Each row was made from one walk, in order. Every step used is in the known rows, and no mark comes twice. Write each row's walk.
Known rows:
vagutub, lebek, rofa, vapug, fefu: [-2.376  2.636 -1.039  0.296  0.411 -1.946  1.078  2.474  1.915  0.946
 -1.455 -0.157  3.391  0.456  2.028  2.438]
vapug, fefu, firu: [-2.186  1.219 -1.910  1.635 -0.540  2.309 -1.192 -0.769  0.122  1.326
  1.432  0.532 -0.578  0.839  1.647 -1.705]
rofa, lebek, vagutub, fefu: [ 3.037 -2.550  0.773 -0.073 -1.001 -1.174 -0.445  1.492 -0.328  0.000
 -2.386 -1.083 -0.978  0.900 -4.229  1.628]
rofa, vapug: [ 0.762 -0.507 -2.548  0.234  2.252  0.964  0.685 -0.231 -0.621 -0.189
 -0.632 -2.377 -3.122 -0.431  0.615  1.048]
rofa, vapug, fefu, lebek, vagutub: [ 0.079  1.556 -2.937  2.586 -1.418  1.381 -2.319 -3.925 -0.587  2.077
  1.629 -2.531 -0.314  0.873  0.113  1.791]
vagutub, fefu: [-2.235 -1.140 -3.007  2.383  0.988 -1.872  1.861  0.334  2.257  1.677
 -0.105  0.914 -2.319  1.884 -2.779 -0.059]
vagutub, fefu, firu, lebek, rofa, vapug: [ 0.063 -0.323 -0.360  0.022 -4.301 -0.167  2.229 -0.187  0.460  2.709
 -0.639  3.866 -0.814 -0.976 -0.932 -0.675]
lebek, rofa, vapug, fefu: [-2.579  0.329  1.395  1.490  0.402  2.080 -0.048  0.045 -0.777 -0.683
  0.736 -0.965  1.310  0.330  1.536  3.063]
gota, vapug, fefu: [-1.736 -1.589 -0.448 -0.013  6.610  0.425  0.131 -2.151  1.730 -2.492
  0.395 -1.177  0.755  1.202  1.707 -1.546]
gota, rofa, vapug, fefu: [-1.985  0.497 -4.940  1.247  0.896  0.346 -0.915 -2.886 -0.611 -1.034
 -0.178 -0.865  0.039 -0.662 -0.705  3.939]
lebek, rofa: [-2.123 -1.351  3.098 -0.194  2.602  0.165  1.300  3.482 -0.028 -2.705
  0.554  0.155  0.942  0.192 -0.030  0.979]
rofa, lebek: [ 1.905 -3.133 -0.297 -2.284  1.589  0.682  0.715  4.541 -2.087 -0.314
 -3.715 -0.877 -2.500  0.892 -1.410 -0.305]
vapug, fefu: [-3.428  1.162 -2.378  2.754  2.842  0.185 -1.804 -0.829  0.753  0.228
  1.251 -1.860 -0.791  2.836  0.939 -0.470]
firu, lebek, rofa: [ 0.318  0.355  4.085 -3.506  1.744 -2.984  0.738  2.914 -0.859 -2.535
 -1.139  0.577  0.469 -0.075  0.986 -2.068]
rofa, vapug, fefu, lebek: [-0.981  1.391 -3.892  2.033 -0.846  1.804 -1.496 -2.833 -1.162  2.535
  0.799 -1.942 -1.077  1.150  0.861  1.158]
fefu, firu, lebek, rofa: [ 1.846  0.059  3.274 -3.771 -2.317  0.565  1.650  2.903 -1.233 -0.712
 -0.481  3.617 -0.224 -2.745  1.680 -3.624]
rofa, vapug, fefu, firu, lebek: [ 0.249  1.704 -2.321  0.405 -1.561  2.202 -0.703 -2.522 -1.227  1.763
 -0.174 -0.845 -1.620 -0.630  2.407  0.111]
fefu, lebek, vagutub: [ 2.024 -0.058 -0.050  0.330 -0.986 -1.741 -1.517 -0.492  0.456  0.121
  3.053 -0.824  0.772  0.403 -3.418 -1.300]

Which walk is each row?
[-0.042  1.324  2.949 -2.043  0.334 -1.529 -0.164  0.429 -1.422 -1.315
 -1.059 -0.225  0.820 -0.082  1.902 -0.372]	firu, lebek, rofa, vapug, fefu
[-1.644  2.548 -0.744 -0.091 -1.194 -0.916  1.295  2.477  1.485  1.552
 -1.171  1.151  3.419 -0.599  2.531  1.789]	vagutub, lebek, rofa, vapug, fefu, firu
[ 1.048 -0.319  0.337  2.917  0.428 -3.383 -0.722 -1.950  3.265 -1.136
  1.960 -1.432 -0.215  0.542 -4.294  1.305]	lebek, vagutub, fefu
[ 1.002  0.436  3.477 -3.230  0.833 -2.001  0.646  1.578 -1.385 -1.993
 -1.398  0.016  0.208 -0.774  1.396 -0.829]	firu, lebek, rofa, vapug
[ 0.215 -0.322 -1.287 -0.115 -2.996 -1.095  2.068  0.196  1.114  2.604
 -0.682  3.764 -1.884 -0.525 -1.520 -2.325]	vagutub, fefu, firu, lebek
[-0.360 -0.599  0.221 -0.542 -2.020  1.091  0.180  0.978 -1.731  1.309
  1.725  0.815  1.318  0.061 -1.031  0.248]	fefu, lebek, rofa, vapug
[-1.776 -1.390  0.571 -0.305  3.975  1.053 -0.099 -2.136  0.975 -1.263
  1.374  0.053  2.857  1.070  1.231 -1.332]	gota, vapug, fefu, lebek, rofa
[-1.729  1.909  0.540  0.159 -1.701  1.353 -1.228 -0.474 -0.582  0.918
  0.915  1.363  0.807  0.179  2.416 -1.958]	vapug, fefu, firu, lebek, rofa
[-0.057 -0.957  0.622 -1.828  3.840  0.923  0.459 -2.180  0.883 -1.753
 -0.030  0.870  1.090 -0.586  2.691 -3.061]	gota, vapug, fefu, firu, lebek
[-1.968  0.130  1.680  0.971 -1.231  3.084  0.315  0.022 -1.129 -0.154
  0.782  0.322  1.403 -0.735  1.881  2.673]	lebek, rofa, vapug, fefu, firu
[ 3.773 -2.631  1.692 -1.249  0.658 -0.749 -0.858  2.522 -1.164 -1.585
 -2.218 -2.137 -0.985  0.340 -3.079  0.819]	rofa, lebek, vagutub
[ 3.976  0.545  2.641 -3.114 -2.011 -0.914  0.304  0.908 -0.210 -1.168
  0.317  2.075 -0.765 -3.018  0.371 -3.895]	fefu, firu, lebek, vagutub
[ 3.591 -2.500  1.032 -0.493 -2.549 -0.121 -0.145  1.524 -0.637  0.570
 -2.214  0.054 -0.882 -0.206 -3.820  1.068]	rofa, lebek, vagutub, fefu, firu
[ 1.285  1.974 -1.299  0.958 -2.083  1.596 -1.515 -3.554 -0.677  1.129
  0.545 -1.357 -0.891 -1.046  1.788  0.718]	rofa, vapug, fefu, firu, lebek, vagutub
[ 2.049 -0.284  0.691  2.372 -1.775 -2.054 -0.339 -1.895  2.809 -0.354
  2.128  0.337 -0.007 -1.020 -3.760  0.463]	lebek, vagutub, fefu, firu
